What can hang from each mark:
k_369: k_823
k_858: k_98 k_823
k_480: k_429
k_381: k_567
k_98: k_262 k_858
k_823: k_429
k_567: k_98 k_381 k_480 k_823
k_775: k_262 k_567

Every row comes from one small tree of marks. Brackets hold a mark, then the marks that hang from it, in the order of their numbers. Every link used is in the known rows. Which tree was each row made from?
Known rows:
{k_369 k_823}: [  3.0  -9.3  -3.2  -5.1   3.8   2.5 -13.4  18.7  -5.0  -7.8  -2.6  -2.0
 -22.4 -11.0 -14.7  15.2 -33.1  10.4 -10.4 -42.0 -22.2   2.0   6.4 -18.9
  14.2]
{k_775 k_262 {k_567 k_98}}: [ -9.7   1.8   8.5  -5.7   5.5  12.8  -9.0  24.9 -22.1  20.9  -4.2  -4.3
  -1.2 -26.3   7.1  31.0  24.2   5.8  10.5 -31.2 -18.3  -6.1   2.2 -50.4
  14.1]
{k_858 {k_823 k_429}}: [  3.6 -12.9  -3.6  -1.6   6.6  15.8 -11.9  11.4 -14.8   2.1  -5.1  -0.4
 -36.2  -8.9  -0.3  23.8 -19.9   9.0   8.4 -44.2 -17.7   1.4   2.7 -25.8
   8.5]
{k_775 k_567}: [ -0.2  -3.8   0.4  -5.4   4.8  18.7   7.6  -1.2  -6.5  11.2  -5.0  -2.8
  -7.5 -22.9   2.7  24.1   8.4   7.6   2.5 -40.5 -19.3  -4.9   1.6 -36.1
   4.4]
{k_775 k_262 {k_567 k_823}}: [ -6.3  -4.1   7.0  -8.0   8.2   3.4  -7.9   3.2 -19.6  20.1  -3.8 -14.4
 -10.8 -26.3   0.5  37.1  20.5   1.5  15.0 -34.8 -21.4  -0.2  17.9 -56.7
   5.9]
{k_98 k_262 {k_858 k_823}}: [ -3.8 -19.6   2.1  13.3  -2.9 -17.3  -9.8  22.5   9.9   1.5  -0.5 -19.1
  -5.3 -34.0   0.4  15.8 -25.5   0.4 -10.3 -34.9 -24.7  -6.1  -3.2 -10.5
   2.2]
{k_567 {k_98 k_858} k_381 k_480 {k_823 k_429}}: [ 11.7 -27.1  -0.6 -12.3  24.5   6.6 -72.7  44.8 -22.6   4.9 -16.7 -16.7
  32.1   7.6  24.1  21.0  59.6  23.1 -10.5 -31.0 -40.8   3.6 -13.7  16.6
 -13.8]
{k_567 {k_98 k_262 k_858} k_381 {k_823 k_429}}: [  8.3 -24.2   0.7  -6.7  15.9   1.1 -54.6  56.9  -8.7   4.4 -13.9 -19.6
  22.6  -7.7  28.3  15.5  61.0   6.8  -8.3 -18.8 -34.3   0.9  -8.2  -2.2
  -2.4]
{k_775 k_262 {k_567 k_381 k_480 {k_823 k_429}}}: [ -0.9 -13.0   8.2 -15.1  12.1  10.5 -39.4  13.8 -28.9  24.5 -13.1 -12.9
  -2.7  -8.7  16.5  36.1  51.4  10.3  16.7 -36.5 -31.2   1.8  13.0 -44.5
  -6.3]
{k_98 {k_858 k_823}}: [ -0.3  -9.5  -1.1   2.4   6.9 -10.5 -14.7  13.8  -0.1  -2.4  10.4 -14.2
 -10.8 -21.0 -12.7  24.6 -37.3  10.1  -7.9 -43.1 -24.1  -3.7  -9.0  -5.8
   4.1]
{k_567 {k_98 k_858} k_381 k_480}: [  3.1 -14.8   1.4  -5.0  15.1   6.5 -56.9  36.7  -7.4   3.6 -12.0  -5.4
  29.9  -4.8  18.7   7.1  28.0  22.4 -21.9 -37.6 -38.8  -3.9 -22.2  27.5
 -10.6]
{k_98 k_262 k_858}: [ -1.2 -19.2  -2.0  13.4  -1.3  -8.4  -7.9  15.0  16.8  -0.1   0.9 -19.2
   1.6 -36.1  -6.4  11.3  -9.6   4.7 -22.2 -28.1 -25.6  -8.2  -5.3  -8.1
   0.7]
{k_775 k_262 {k_567 k_98 k_381}}: [ -8.7   3.9  10.8 -12.0   6.3  12.2 -26.1  32.7 -20.0  22.2  -6.1  -2.7
   0.7 -19.9  18.8  25.1  38.0   4.2  11.0 -31.5 -24.4  -5.1   0.2 -42.0
   9.0]
{k_381 {k_567 {k_98 k_262}}}: [  0.1 -10.7   3.7  17.3   8.1  24.6 -13.8  22.6   8.1  -0.7 -13.1  -1.4
   6.9 -25.1  16.1  -0.5  38.8   9.3 -14.9 -23.3 -24.0  -8.0   0.0   0.1
  -7.5]
{k_775 k_262 {k_567 {k_98 {k_858 k_823}} k_480}}: [-10.2  -6.5  12.0  -3.8   6.8  -1.4 -25.4  31.7 -28.2  22.7  -4.6 -11.5
  13.2 -21.5  10.0  37.5  19.0  12.5  10.1 -37.6 -25.0  -6.2  -4.6 -36.8
   5.1]
{k_775 {k_567 {k_98 k_262} k_381 {k_823 k_429}}}: [  4.1 -14.6   4.9 -12.1  10.2  16.1 -23.0  36.8 -17.0  16.3 -19.5  -9.6
  14.3 -12.3  34.1  22.6  65.0   3.2   9.1 -28.0 -26.7  -1.0   0.6 -33.1
   0.6]
{k_567 k_480 k_823}: [  6.3 -24.7  -5.2   0.7  16.8   8.1 -24.5 -14.9  -8.0   2.6 -19.1 -12.7
   1.3 -12.8  -2.4  17.2   7.6  15.6 -12.0 -44.4 -31.4   5.4  12.6  -0.1
 -13.3]
{k_567 k_98 {k_480 k_429}}: [  4.8 -23.7  -6.0   5.0   9.9  14.9 -39.3  30.4 -19.5   0.3 -23.1   3.8
   4.9  -6.9  13.5   9.5   6.9  22.4 -15.3 -35.1 -28.3   0.1  -9.6  12.5
  -1.4]
{k_567 k_823}: [  5.2 -14.5  -6.1  -1.7  14.6   8.0 -10.1  -9.3  -1.8  -0.9  -8.5 -11.9
 -12.6 -19.2  -7.3  17.8   0.0   6.1  -7.5 -37.9 -24.3   4.5  14.1 -15.1
  -0.9]
{k_98 k_262}: [ -1.5 -17.4  -3.4  13.1  -2.6  11.4   2.7   1.2  13.9   2.7 -14.5  -5.7
 -15.1 -34.8   1.8   1.5  -3.0   0.1 -16.4 -31.1 -21.4  -4.7   8.5 -18.1
   2.8]
{k_858 {k_98 k_262} {k_823 k_429}}: [ -3.2 -24.1   1.9  17.7  -5.0   3.5 -35.6  27.5 -20.3   2.4 -12.8  -2.1
 -13.9 -19.8  20.8  20.5  -1.4  13.0   0.9 -36.0 -14.9   1.3  -5.6 -18.7
  13.1]
{k_823 k_429}: [  9.7 -14.6 -10.5  -2.9  10.0  33.2 -12.4   5.2  -8.8   0.1  -3.4   0.1
 -28.7  -7.7  -9.3  19.7   9.8  17.1  -5.7 -31.9 -18.2  -1.2  -1.5 -25.9
   7.3]
{k_98 k_858}: [  2.3  -9.2  -5.1   2.6   8.3  -1.2 -12.9   6.1   6.6  -4.0  11.6 -13.6
  -3.9 -23.2 -19.6  20.1 -22.1  14.5 -19.7 -36.1 -24.8  -5.7 -11.1  -3.1
   2.7]
{k_381 {k_567 {k_98 k_858} k_480 {k_823 k_429}}}: [  8.6 -22.6   2.1   8.4  21.9  18.7 -42.0  27.2 -10.7  -0.9 -11.1 -13.9
  23.6  -6.7  13.3  18.5  57.1  23.9 -11.3 -25.7 -32.0  -2.6  -4.6   9.9
 -18.6]

Which tree is each row?
[ -8.0  -3.3  11.4 -10.3   7.9  12.3 -35.5  28.7 -24.3  24.7 -13.3  -3.1
  10.5 -15.5  22.4  24.7  43.6  11.0   7.9 -36.1 -29.4  -4.4  -0.8 -31.8
   0.4]
{k_775 k_262 {k_567 k_98 k_381 k_480}}
[  2.1  -4.5   0.5  -7.1  12.8   6.6 -43.2  42.6  -1.0   0.1  -1.7  -5.0
  16.2 -10.9  13.7   7.2  19.9  12.7 -17.7 -30.7 -31.7  -4.8 -21.0  12.7
   2.0]
{k_567 {k_98 k_858} k_381}
[  6.3 -20.6  -2.7  -4.0  11.0  14.0 -62.8  41.5 -17.1   2.0 -26.1   6.2
   8.1   1.9  30.0   1.9  26.1  20.3 -14.5 -36.0 -36.8   1.3 -12.2  24.2
  -8.4]
{k_567 k_98 k_381 {k_480 k_429}}
[ 13.1 -27.0  -4.4 -12.2  20.2  17.7 -54.9   5.8 -15.0   5.5 -21.8  -9.9
  -1.1   6.1  15.9  16.3  44.1  18.3  -5.3 -39.7 -38.2   7.5   6.8   2.8
 -18.5]
{k_567 k_381 k_480 {k_823 k_429}}
[  3.9 -17.4   2.9  -6.7  15.0   5.5 -62.3  46.5 -16.4   5.1 -12.5  -5.4
  22.3   1.7  23.9  13.4  25.7  21.8 -11.1 -39.8 -37.4  -2.1 -22.3  21.3
  -8.3]
{k_567 {k_98 {k_858 {k_823 k_429}}} k_381 k_480}
[ -0.9 -17.0  -0.4  10.0   1.7   8.0 -38.6  21.3 -27.0  -0.3  -5.5   1.4
 -17.8 -10.8  11.7  26.8 -10.3  19.9   2.8 -42.0 -14.4   3.0  -9.8 -15.0
  14.3]
{k_858 k_98 {k_823 k_429}}
[  0.0 -23.3   0.4  10.9  -1.5 -10.0 -14.9  28.6   3.5   2.2   0.0 -18.9
  -9.1 -27.2   1.5  20.4 -13.2   3.9  -6.8 -31.5 -23.6  -5.5  -4.9 -17.1
   3.6]
{k_98 k_262 {k_858 {k_823 k_429}}}
[  3.5 -13.0  -3.0   0.0   8.1  -3.2 -19.7  20.1  -6.8  -1.7  10.7 -13.8
 -14.5 -14.3 -11.8  29.5 -25.3  13.7  -4.0 -39.5 -22.8  -3.2 -11.1 -12.1
   5.4]
{k_98 {k_858 {k_823 k_429}}}
[ -2.6  -4.8   9.4 -17.0  13.1  12.2 -36.1  38.5 -30.5  23.1  -9.6 -10.7
   2.8 -11.2  22.7  35.4  60.4   5.0  19.0 -27.1 -25.8   0.2   6.1 -50.1
   6.8]
{k_775 k_262 {k_567 k_98 k_381 {k_823 k_429}}}
[  9.1 -33.1   0.5  -5.0  17.0  15.5 -61.8  41.6 -17.2   9.8 -34.9 -10.8
  24.4  -0.3  38.8   8.1  73.4  13.4  -7.9 -27.7 -38.4   4.4   0.0   6.3
 -13.8]
{k_567 {k_98 k_262} k_381 k_480 {k_823 k_429}}
[ -2.3 -15.2   4.5   0.9   4.3  17.4  -6.9  19.6 -12.4  16.5 -21.4  -3.8
  20.0 -22.9  22.3  18.1  34.8  10.9  -1.9 -36.5 -24.3  -6.6  -4.3 -23.3
  -1.1]
{k_775 {k_567 {k_98 k_262} k_480}}
[ -7.9  -6.2   7.2  -3.7   4.4  11.1 -12.5   0.1 -19.6  22.2  -7.2  -6.8
  -7.1 -23.7   0.9  31.5  15.6  11.1   8.2 -40.3 -23.6  -4.3   9.0 -44.8
   1.2]
{k_775 k_262 {k_567 k_480}}
[  4.9 -11.8   1.0 -10.8  14.1  20.2  -9.8  25.0 -23.7  13.2 -12.0  -8.6
   9.5 -12.2  16.1  32.8  45.6   9.9   9.9 -31.3 -20.4  -0.8  -0.2 -39.2
   6.2]
{k_775 {k_567 k_98 {k_823 k_429}}}
[  6.6 -26.7   3.0  13.6  16.5  24.9 -34.0  24.2  -7.0   2.8 -23.9  -9.6
  17.8 -12.2  23.9   9.3  66.6  16.8 -10.1 -23.2 -30.4  -2.1   5.0   2.8
 -18.7]
{k_381 {k_567 {k_98 k_262} k_480 {k_823 k_429}}}
[  5.4 -28.3   2.7  16.8  13.0  13.0 -38.5  28.1  -6.0  -0.6 -26.4  -8.4
  14.9 -15.1  26.7   5.9  49.5  14.1 -11.5 -24.3 -32.4  -0.6   7.1  11.1
 -19.4]
{k_381 {k_567 {k_98 k_262} {k_480 k_429} k_823}}
[ -8.6 -19.2   4.5  21.3  -7.0  -7.0 -28.7  18.6 -10.9   1.5 -13.6  -2.5
  -8.3 -29.5  19.1  13.9 -18.6   8.1  -4.7 -41.3 -16.8   0.5  -2.5  -9.6
  11.1]
{k_858 {k_98 k_262} k_823}
[  3.3  -9.4   3.4  10.2  13.9  19.3 -25.8  33.0  -3.8  -2.7  -0.9  -5.5
   6.0 -13.4   9.9  14.2  30.3  16.7  -8.7 -26.4 -24.6  -7.1  -9.9   1.6
  -5.7]
{k_381 {k_567 {k_98 {k_858 {k_823 k_429}}}}}
[ -2.9  -8.0   3.9  -0.4   2.6  17.1   3.6  23.2  -8.0  14.2 -14.2  -3.6
  10.5 -27.4  18.8  18.2  29.4   4.1   0.8 -31.8 -19.4  -7.2  -3.6 -33.8
   7.9]
{k_775 {k_567 {k_98 k_262}}}
[  6.1 -19.7   2.3  12.0  15.1  24.8 -24.4  28.2  -2.6   0.4 -16.5  -9.2
   8.7 -16.5  20.4   9.5  61.0  10.1  -6.7 -19.0 -25.4  -2.7   6.0  -7.6
  -9.7]
{k_381 {k_567 {k_98 k_262} {k_823 k_429}}}
[ -1.4  -5.6   7.4 -16.7  10.7  10.2 -29.2  17.3 -24.2  22.2  -5.5 -12.5
 -12.2 -13.3  12.8  36.5  46.0   3.3  19.3 -31.6 -26.3   1.2  14.0 -54.7
   2.7]
{k_775 k_262 {k_567 k_381 {k_823 k_429}}}
[  4.9 -18.8   1.3  14.5  13.0  14.2 -40.3  31.3  -5.6  -4.1 -10.1  -4.3
  14.9 -11.2  13.6   9.3  30.0  23.7 -17.2 -28.0 -31.3  -5.8 -10.7  20.0
 -15.9]
{k_381 {k_567 {k_98 k_858} {k_480 k_429}}}
[  4.9 -12.5   1.6 -10.7  14.6  10.6 -15.2  31.9 -22.7  11.8  -4.6 -15.0
  17.7 -12.9  12.3  37.8  42.0  12.0   7.0 -29.7 -22.5  -2.6  -7.2 -34.4
   5.3]
{k_775 {k_567 {k_98 k_858} {k_823 k_429}}}
[  2.4 -16.7   4.9  15.0  14.2   7.7 -24.8  28.9   5.0  -1.8  -9.0 -16.1
  20.4 -24.2  15.2   9.7  45.3   8.8 -13.8 -20.8 -28.8  -4.9   1.3   3.1
 -12.1]
{k_381 {k_567 {k_98 k_262 k_858} k_823}}
[ -5.7 -11.0   7.6  -6.2   9.9   3.7 -17.9  -0.3 -24.1  22.5 -10.7 -14.6
  -1.4 -22.0   3.8  36.7  25.9   8.3  12.3 -39.2 -26.4   0.3  16.8 -46.4
  -2.6]
{k_775 k_262 {k_567 k_480 k_823}}
[ -1.9  -5.8   6.2  -6.9   3.4  16.7 -13.3  31.1  -6.6  15.5 -16.1  -1.8
  12.7 -21.0  30.4  12.8  42.9   2.5   1.0 -32.5 -25.5  -6.3  -5.6 -25.2
   2.8]
{k_775 {k_567 {k_98 k_262} k_381}}
[  9.7 -29.1  -0.9  -7.4  19.6 -10.4 -78.7  50.8 -21.3   0.5 -20.5 -14.7
  27.8   3.6  28.6  16.1  35.5  19.2 -12.9 -32.5 -43.5   5.6 -10.7  28.7
 -15.2]
{k_567 {k_98 k_858} k_381 {k_480 k_429} k_823}
[ -5.3  -1.8   9.2 -14.2   9.3   3.0 -24.3  10.9 -17.4  21.5  -5.6 -12.8
  -8.7 -20.0  11.8  31.5  33.9   0.2  15.6 -35.2 -27.3   0.6  16.1 -48.5
   1.4]
{k_775 k_262 {k_567 k_381 k_823}}
[  9.4 -27.8  -2.0  -7.7  18.7   3.4 -70.8  40.5 -23.1   2.7 -31.4  -5.5
  15.9   4.6  34.1   9.3  41.0  16.3  -8.5 -34.8 -40.7   8.2  -1.0  22.0
 -13.9]
{k_567 k_98 k_381 {k_480 k_429} k_823}
[  3.3 -24.0   3.0  19.7   8.3  10.7 -38.1  35.6  -1.0  -2.4 -15.4  -7.0
  17.6 -17.6  20.1   5.2  35.6  19.0 -18.9 -23.8 -31.8  -7.1  -7.4  18.1
 -16.5]
{k_381 {k_567 {k_98 k_262 k_858} {k_480 k_429}}}
[  1.2 -13.7   5.6  13.6  14.4  14.5 -32.2  24.7  -3.6  -0.9  -8.2  -6.1
  18.3 -14.2  12.7  10.8  27.2  21.1 -13.6 -33.9 -30.2  -6.8  -9.6  16.6
 -15.6]
{k_381 {k_567 {k_98 {k_858 k_823}} k_480}}
[ -2.3 -14.1   7.7 -11.8   8.7  -1.2 -43.7  17.4 -27.3  21.4 -15.5 -11.8
  -6.0 -11.9  19.5  32.7  34.4   7.4  15.0 -37.3 -33.1   3.3  15.0 -35.7
  -7.4]
{k_775 k_262 {k_567 k_381 {k_480 k_429} k_823}}
[  9.5 -22.3  -0.6   8.5  18.8  26.4 -30.1  -1.0  -5.5  -0.4 -14.7  -9.1
   0.2  -7.8   7.6  14.6  45.9  20.2  -8.0 -32.1 -30.4   0.2   9.9   0.3
 -21.8]
{k_381 {k_567 k_480 {k_823 k_429}}}
[  4.7 -18.0   0.5  14.2  12.0  23.9 -35.0  24.6  -7.0  -2.7 -17.6   2.2
   6.8 -10.4  17.5   4.8  33.0  21.6 -14.6 -29.3 -29.3  -4.2  -3.5  15.2
 -14.9]
{k_381 {k_567 k_98 {k_480 k_429}}}
[  7.7 -21.8  -1.9  -8.4  18.0   7.5 -48.5  -4.0  -5.4   4.3 -22.1 -10.4
   4.7  -3.8  14.4   9.5  27.0  13.2 -11.2 -45.1 -40.1   6.7   9.8  12.0
 -20.4]
{k_567 k_381 k_480 k_823}
[  6.1 -20.6   0.9  -8.8  21.5   9.9 -58.1  26.1 -15.0   6.2 -27.8  -7.9
  26.4  -1.0  28.3   7.5  47.6  15.2 -11.7 -38.1 -39.6   5.2  -1.4  18.6
 -14.6]
{k_567 k_98 k_381 k_480 k_823}
